Each row comes from the steps of one path. Every step used is in the known rows, and no mark comes twice. Write the path behind each row, first mark first.
Known rows:
vugubu, novis, pitare, geze, volelab, vatu: [-1.93 -1.45  0.39  1.41  0.45  0.08 -6.88  2.17  0.05 -0.81 -1.99 -1.75
  1.92 -0.70 -1.63  0.62 -0.14  0.40 -1.65  1.32  0.41 -0.65 -0.08 -3.55]
notun, larelag, novis, volelab: [-0.93  0.29  0.64  0.35 -2.56 -0.29 -1.16  0.18 -0.12  0.27 -0.04  0.56
 -0.44 -0.53  1.39 -0.43 -0.12 -0.27  0.73  0.00 -0.69  1.42 -0.69 -1.10]
volelab, novis: [-0.22  0.03 -1.32  0.24 -0.15  0.22 -0.45  0.14  0.15 -0.55 -0.83  0.06
  0.12  0.42 -0.04 -0.17 -1.75  0.10 -0.48  0.00  0.53 -0.08  0.49  0.13]
geze, volelab, vatu: [-1.19 -0.52  0.60 -0.06  2.31  1.51 -4.27  0.55  0.46 -0.48 -0.45 -0.87
  1.06  0.17 -1.40  0.12  0.27  0.17  0.55  0.51 -0.03  1.37  0.00 -2.00]
larelag, novis, pitare: [-0.69 -0.46  0.10  0.55 -0.42 -1.02 -0.63  0.90  1.02  0.29 -0.66  0.17
  0.03 -0.88  1.69 -0.70 -0.87  0.40 -0.18  0.01  0.28 -0.40 -0.59 -0.85]
pitare, geze, volelab, novis: [-0.76 -0.60 -0.42  0.99  1.89  0.25 -3.31  1.90  1.09 -0.80 -1.17 -0.70
  0.53  0.32 -0.48 -0.63 -1.24 -0.14 -1.74  0.40  0.70 -0.40  0.56 -2.28]
pitare, geze, vugubu: [-0.14 -0.42 -1.39  0.80  1.09 -0.03 -0.21  2.86  0.19 -0.91 -0.50 -0.60
  0.97 -0.28 -0.06  0.19  1.62  0.00 -1.14  0.41  0.38  0.08 -0.53 -0.29]
volelab, novis, larelag, notun: [-1.11 -0.50  0.15 -0.17  0.88  0.41  1.64 -0.04 -0.59 -0.34 -0.23  0.81
 -0.31  0.53 -0.71 -2.04 -1.44  0.18  0.23 -0.02 -0.09 -0.82  0.05 -0.66]
vugubu, novis: [-0.43 -0.10  0.01  0.08 -2.94  0.26 -1.89  0.77  0.23 -0.07 -0.61 -0.39
  0.42  0.38 -0.18  0.96  0.38  0.03  0.35  0.21 -0.91 -1.34 -0.66 -0.58]
zeki, geze, vugubu, novis: [-0.72  0.22 -0.58 -0.11 -1.27  1.63 -2.41  2.19 -0.63 -0.19 -0.82 -0.85
  0.45  0.67 -1.68  1.44  1.50  0.40  0.89  0.44 -0.87 -0.56 -1.57  1.10]
vugubu, geze: [ 0.16 -0.34  0.22  0.52  0.34 -0.71  0.94  0.59 -0.90 -0.01 -0.37 -0.40
  0.12  0.26  0.13  0.21 -0.24  0.23 -0.99  0.47 -0.92 -1.25 -0.49  0.73]
zeki, geze: [-0.26  0.20  0.32  0.19  1.64  0.21  0.11 -0.71 -0.84  0.55 -0.27  0.37
 -0.71  0.20 -1.82 -0.06 -0.32  0.34  0.70  0.18  0.72  0.06 -0.34  1.16]
vatu, volelab, novis, pitare, geze: [-0.56 -0.78 -0.39  1.79  1.12 -0.02 -3.90  0.89  0.62 -1.24 -1.78 -1.18
  0.04 -1.16  0.68 -0.86 -2.60  0.38 -4.18  0.60  2.41 -0.05  1.28 -1.79]
vugubu, novis, larelag: [-1.64 -0.70  1.45  0.00 -2.16 -0.33 -0.98  0.80 -0.21 -0.13 -0.36 -0.67
  0.24  0.49 -0.03 -0.39  0.59  0.13  0.29  0.53 -0.79 -1.12 -0.66 -0.45]
zeki, geze, volelab, novis: [-0.88  0.12  0.41 -0.10  2.63  1.68 -3.69  0.44  0.09 -0.15 -0.97 -0.53
 -0.41  0.92 -1.80 -0.50 -1.84  0.20 -0.13  0.23  0.32  0.32  0.19 -0.27]
larelag, novis, vugubu, geze: [ 0.20 -0.70  0.03  1.25 -1.00 -1.88  1.24  1.59 -0.30 -0.11 -0.59 -0.70
  0.31 -0.65  1.13 -0.74 -0.40  0.94  0.28  0.21 -0.76 -1.40 -0.86  0.07]
pitare, geze, vugubu, novis: [-0.63 -0.53 -1.33  0.96 -2.02  0.14 -2.10  3.64  0.34 -0.97 -1.09 -0.97
  1.39  0.13 -0.16  1.18  1.92  0.04 -0.75  0.64 -0.45 -1.28 -1.18 -0.85]
larelag, novis, volelab, vatu: [-1.60 -0.38  0.23  0.66 -0.86 -0.84 -0.87  0.12  0.44 -0.16 -0.71  0.62
  0.96 -0.16 -0.57 -0.05 -0.71  0.74  1.83  0.95  1.11  1.80 -0.61 -0.80]
vatu, volelab, novis: [-0.16 -0.02  0.11  0.39  0.13  1.70 -3.08  0.03  1.27 -0.97 -0.94 -0.60
 -0.37  0.13  0.60 -0.40 -1.83  0.24 -1.59 -0.05  1.11  0.57  0.70 -0.82]
larelag, novis: [-0.43 -0.21 -0.35  0.48 -0.70 -0.47  0.54  0.79  1.92  0.35 -0.31  0.88
 -0.09  0.06  1.31 -0.42  0.14  0.23  1.60 -0.27 -0.08 -0.21 -1.13 -0.68]
novis, pitare, geze, volelab: [-0.78 -0.85  1.06  0.89  2.17 -0.45 -4.11  1.79  0.03 -0.43 -0.75 -1.46
  0.56 -0.93 -0.01 -0.73 -0.49 -0.11 -2.95  0.64  0.59 -0.39  0.61 -2.40]
notun, larelag, novis, volelab, vatu: [-1.59 -0.15 -0.19  0.74 -1.24 -0.09 -1.89 -0.32 -0.23 -0.07 -0.63  0.63
  0.43 -0.68  0.01 -0.12 -0.09  0.12  1.58  0.47  0.10  2.47 -0.68 -1.65]
notun, larelag, novis: [-0.58  0.02 -0.65  0.60 -1.15  0.15 -0.45  0.39  1.31  0.50 -0.24  0.88
 -0.58 -0.47  1.97 -0.50  0.72 -0.42  1.52 -0.74 -1.04  0.27 -1.22 -1.57]
vatu, volelab, novis, vugubu, geze, pitare: [ 0.54 -0.60  0.52  0.93 -0.93  0.88 -4.41  1.95 -0.28 -1.52 -1.37 -3.50
  0.13 -1.08  1.03 -0.81 -1.11  0.42 -3.27  0.31 -0.10 -0.48  0.83 -0.68]
notun, larelag, novis, vugubu, geze: [ 0.13 -0.40 -0.48  1.39 -1.32 -1.22  0.10  1.19 -0.93  0.04 -0.48 -0.75
 -0.26 -1.22  1.72 -0.83  0.30  0.26  0.08 -0.25 -1.81 -0.79 -0.92 -0.79]
vatu, volelab: [-0.02 -0.08  1.32  0.24  0.13  1.53 -2.95 -0.07  1.18 -0.44 -0.11 -0.74
 -0.50 -0.31  0.65 -0.09 -0.19  0.08 -1.11 -0.09  0.47  0.71  0.21 -0.93]
pitare, geze, zeki: [-0.07 -0.45 -1.21  1.07  0.70 -0.15 -1.54  2.29  0.37 -1.06 -0.42 -0.24
  0.07  0.27 -1.56 -0.53  0.81  0.23 -1.38  0.16  1.55 -0.14 -0.07 -0.77]

Which path is each row?
[-1.39 -0.54  0.34  0.17  0.74 -0.36  0.43  0.22 -0.32 -0.70 -0.58 -0.23
 -0.06  0.62  0.08 -1.69 -1.55  0.20 -0.66  0.34  0.59  0.14  0.49  0.31]  volelab, novis, larelag
[-0.33  0.33 -0.49 -0.26  1.77  1.32 -0.66  1.39 -0.76 -0.17 -0.16 -0.39
  0.01  0.35 -1.33  0.30  1.13  0.35  0.49  0.24  0.01  0.80 -0.83  1.71]  zeki, geze, vugubu
[-1.17 -0.97  1.08  0.92 -0.87 -0.29 -6.11  2.57  0.32 -0.47 -1.39 -1.76
  1.02 -0.57 -0.36  0.32 -0.14 -0.05 -2.53  0.82 -0.32 -1.66 -0.12 -2.96]  vugubu, novis, pitare, geze, volelab
[-0.99 -0.01 -0.43 -0.05 -1.19  1.03 -3.63  2.24 -1.42 -0.29 -1.18 -1.51
  0.58 -0.22 -1.29  1.03  0.58  0.57 -0.88  0.76 -0.57 -0.60 -1.03  0.91]  zeki, geze, vugubu, novis, pitare
[-0.54  0.00  0.46  0.32  1.89  0.94 -4.31  0.53 -1.17 -0.54 -0.82 -1.67
 -0.18  0.04 -2.28 -1.08 -1.95  0.68 -0.59  0.23  0.69  0.37  0.91 -0.21]  zeki, geze, volelab, novis, vugubu
[-1.08 -0.54  1.48  0.03  0.95  1.83 -1.15 -0.16  0.51 -0.80 -0.34 -0.05
 -0.79  0.20 -0.27 -2.07 -1.59  0.27 -0.76 -0.04  0.42 -0.16  0.30 -1.60]  vatu, volelab, novis, larelag, notun
[-1.30 -0.86  0.39  1.54  1.06 -0.28 -4.84  2.17  1.24  0.05 -0.93 -0.70
 -0.01 -1.41  1.98 -1.18  0.21 -0.53 -1.42 -0.11 -0.44 -0.10 -0.65 -3.91]  notun, larelag, novis, pitare, geze, volelab
[ 0.20 -0.35 -1.15  1.18 -1.85 -0.21 -1.91  2.60 -0.73 -0.88 -0.38 -1.16
 -0.41 -0.58  0.48 -1.22  0.83  0.52 -0.44 -0.44 -1.34 -0.34 -1.07 -0.70]  notun, larelag, novis, vugubu, geze, zeki
[-0.59 -0.73 -1.44  1.57  0.97 -1.48 -0.98  0.97 -0.45 -0.79 -1.69 -0.47
  0.52 -0.85  0.03 -0.73 -2.37  0.28 -3.19  0.65  1.86 -0.73  1.09 -0.94]  volelab, novis, pitare, geze
[-1.64 -0.56  0.76 -0.45 -2.21  0.78 -1.86  3.01 -0.27 -0.87 -0.29 -1.43
  0.91  0.59  0.39 -0.03  1.96  0.14  0.09  0.60 -1.52 -0.47 -1.28  0.16]  geze, vugubu, novis, larelag
[-1.47 -0.28  0.43  0.35 -3.20  0.00 -3.45  0.04 -1.24 -0.57 -1.03 -0.56
  1.48  0.17 -2.19  1.41 -0.51  0.60  0.46  1.39  0.21  0.79 -0.19 -0.68]  vugubu, novis, volelab, vatu
[ 0.65 -0.60  0.50  0.61 -0.96 -0.83 -1.36  1.71 -1.51 -0.55 -0.43 -2.83
  0.48 -1.22  0.36 -0.42  0.76  0.20 -1.71  0.34 -1.20 -1.01  0.15  0.12]  novis, vugubu, geze, pitare
[-1.94 -0.36  1.03 -0.28 -0.33  1.03 -1.64  2.24 -1.05 -0.34 -0.54 -1.13
  0.27  0.83 -1.43 -0.09  1.70  0.45  0.85  0.76 -0.72 -0.39 -1.56  1.30]  zeki, geze, vugubu, novis, larelag
[ 0.49 -0.45 -1.01  1.02 -0.40 -1.19  0.15  0.90 -2.14 -0.97 -1.08 -1.46
  0.49 -0.26 -0.31 -0.73 -2.21  0.86 -1.93  0.49 -0.20 -1.21  0.85  0.74]  volelab, novis, vugubu, geze
[-1.73 -0.67 -0.83  1.10 -2.19 -0.03 -3.51  2.92 -0.98 -1.44 -1.49 -1.26
  2.45 -0.06 -2.15  1.54  1.14  0.60 -0.45  1.84  0.70  0.81 -0.66 -1.14]  pitare, geze, vugubu, novis, volelab, vatu
[-0.64 -0.12 -0.02 -0.35  1.05  1.48 -3.91  1.17  0.95 -0.65 -0.67 -0.95
  0.27  0.81 -0.06 -0.47 -1.40 -0.11 -0.75  0.02 -0.34  0.26  0.45 -1.38]  geze, volelab, novis
[-0.36 -0.73 -0.33  1.26  1.35 -0.42 -3.81  2.01 -0.30 -1.29 -1.08 -1.86
  0.77 -0.56 -0.83 -1.22 -1.51  0.28 -2.13  0.42  0.94 -0.27  1.27 -2.11]  pitare, geze, volelab, novis, vugubu
[-1.00 -0.23  0.08  0.78 -3.37 -0.36 -2.72  3.39 -0.89 -1.08 -0.94 -1.22
  1.55  0.01 -0.76  1.18  1.12  0.17 -1.33  1.34 -0.14 -0.14 -0.65 -0.53]  pitare, geze, vugubu, novis, volelab
[-0.91 -0.67 -1.05  2.00 -0.14 -1.48 -1.23  1.18  0.57  0.18 -1.07  0.26
 -0.20 -1.75  1.79 -1.02  0.01 -0.25 -1.22 -0.15  0.45 -0.37 -0.61 -2.51]  notun, larelag, novis, pitare, geze
[ 0.51 -0.34 -1.79  0.84 -0.81 -0.30 -1.70  2.42 -1.86 -1.85 -1.02 -1.93
  0.32  0.36 -1.49 -1.10 -1.55  1.06 -2.43  0.32  0.22 -0.73  0.69  0.87]  volelab, novis, vugubu, geze, zeki
[-0.40  0.01 -0.89 -0.26 -2.95  1.34 -2.61  2.86  0.27 -0.76 -0.56 -1.14
  1.16  0.52  0.11  1.37  1.78  0.05  0.16  0.28 -1.58 -0.61 -1.22 -0.02]  geze, vugubu, novis
[-1.62 -1.02 -0.06  0.58 -0.93  0.43  0.05  3.37 -0.38 -0.74 -0.50 -0.30
  0.90  0.16 -0.89 -0.57  2.32  0.13  0.05  0.58 -1.05 -1.95 -1.62 -1.64]  pitare, geze, vugubu, novis, larelag, notun
[-1.46 -0.49  0.54 -0.69 -1.92  1.60 -0.44  2.55 -0.53 -0.56  0.04 -0.55
  0.68  0.62 -0.42 -0.37  2.13  0.13  0.95  0.26 -2.15 -1.43 -1.63 -0.85]  geze, vugubu, novis, larelag, notun
[ 0.44 -0.53  0.32  1.16 -0.41  0.36 -2.71  0.76 -1.01 -1.42 -1.21 -2.25
 -0.04 -0.57  0.34 -0.76 -2.41  0.87 -2.95  0.44  0.22 -0.55  0.99 -0.14]  vatu, volelab, novis, vugubu, geze
[-0.48 -0.66 -2.21  1.47  0.66 -0.54 -3.12  2.61 -0.22 -1.67 -1.62 -0.87
  0.31 -0.23 -1.38 -1.12 -1.84  0.50 -3.74  0.45  2.31 -0.20  0.93 -0.79]  volelab, novis, pitare, geze, zeki
[-1.41 -0.92  1.58 -0.24  2.40  0.91 -0.86  1.53 -0.87 -0.49 -0.50 -0.65
  0.03  1.12 -0.59 -2.05 -1.41  0.21 -1.05  0.47 -1.93 -1.75 -0.39 -1.55]  vugubu, geze, volelab, novis, larelag, notun
[-0.31 -0.80 -0.16  1.38  1.19 -1.59 -0.70  0.86 -0.61 -0.30 -0.89 -0.51
  0.36 -1.29 -0.16 -0.51 -0.78  0.18 -2.66  0.64  1.46 -0.70  0.51 -0.93]  novis, pitare, geze
[-1.41 -0.62  1.23 -0.25 -2.08  0.39  0.32  0.56 -0.52  0.10 -0.04  0.32
 -0.01  0.47 -0.87 -0.74  0.64  0.16  1.02  0.17 -1.47 -2.07 -1.09 -1.34]  vugubu, novis, larelag, notun
[-0.97 -0.62 -1.92  1.47  0.20 -0.33 -1.93  3.38  0.59 -0.51 -1.06 -0.52
  0.52 -1.59  2.20 -0.62  1.49 -0.26 -1.33 -0.03 -0.24  0.32 -1.21 -1.83]  notun, larelag, novis, pitare, geze, vugubu
[-0.77 -0.24 -0.53 -0.26 -2.76  0.78 -3.76  2.92 -0.52 -0.82 -0.89 -1.80
  1.28 -0.33  0.59  1.06  0.90  0.26 -1.53  0.53 -1.13 -0.67 -0.72 -0.11]  geze, vugubu, novis, pitare
[-0.78  0.14  1.26 -0.01 -4.43 -0.35 -2.59  0.60 -1.04 -0.22 -0.46 -0.63
  0.58  0.22 -0.80  0.99 -0.51  0.24 -0.39  0.92 -0.49 -0.33 -0.26 -0.28]  vugubu, novis, volelab
[ 0.17 -0.14 -1.11  0.56 -0.95 -0.56 -0.91  0.22 -1.16 -0.91 -0.72 -1.05
  0.34 -0.48 -0.27 -0.82 -1.85  0.59 -0.96  0.06  0.70  0.01  1.18  0.13]  volelab, novis, vugubu
[-0.26 -0.20  0.30 -0.03  0.29  0.74 -4.35  1.23 -0.45 -1.10 -0.56 -1.95
  0.54 -0.16 -0.35 -1.03 -1.64  0.32 -1.25  0.10 -0.03  0.30  1.31 -1.29]  geze, volelab, novis, vugubu
[-0.94 -0.86 -1.25  1.38  0.54 -1.05 -0.93  3.67  1.26 -0.64 -1.11 -0.41
  0.97 -1.09  1.87 -0.59  0.88  0.40 -1.12  0.44  0.68 -0.29 -1.15 -1.02]  larelag, novis, pitare, geze, vugubu
[-0.25 -0.77  1.36  0.68  0.12 -0.70 -2.37  2.47  0.30 -0.22 -0.41 -1.68
  0.46 -0.31  1.10 -1.04 -0.17  0.66 -0.07  0.24 -1.66 -1.13 -0.92 -1.39]  larelag, novis, vugubu, geze, volelab
[ 0.28 -0.45  0.42  0.25 -0.26 -0.09 -0.65  1.77 -0.19 -0.20 -0.58 -1.72
  0.26 -0.27  0.77  0.16  1.05 -0.20 -1.26  0.31 -1.30 -1.20 -0.65  0.02]  vugubu, geze, pitare
[-0.56 -0.69  0.64  0.32  1.46  0.15 -4.06  1.80 -0.86 -0.77 -1.44 -2.11
  0.55  0.21  0.53 -0.60 -2.72  0.32 -3.53  0.80 -0.97 -1.04  0.59 -0.91]  vugubu, geze, volelab, novis, pitare
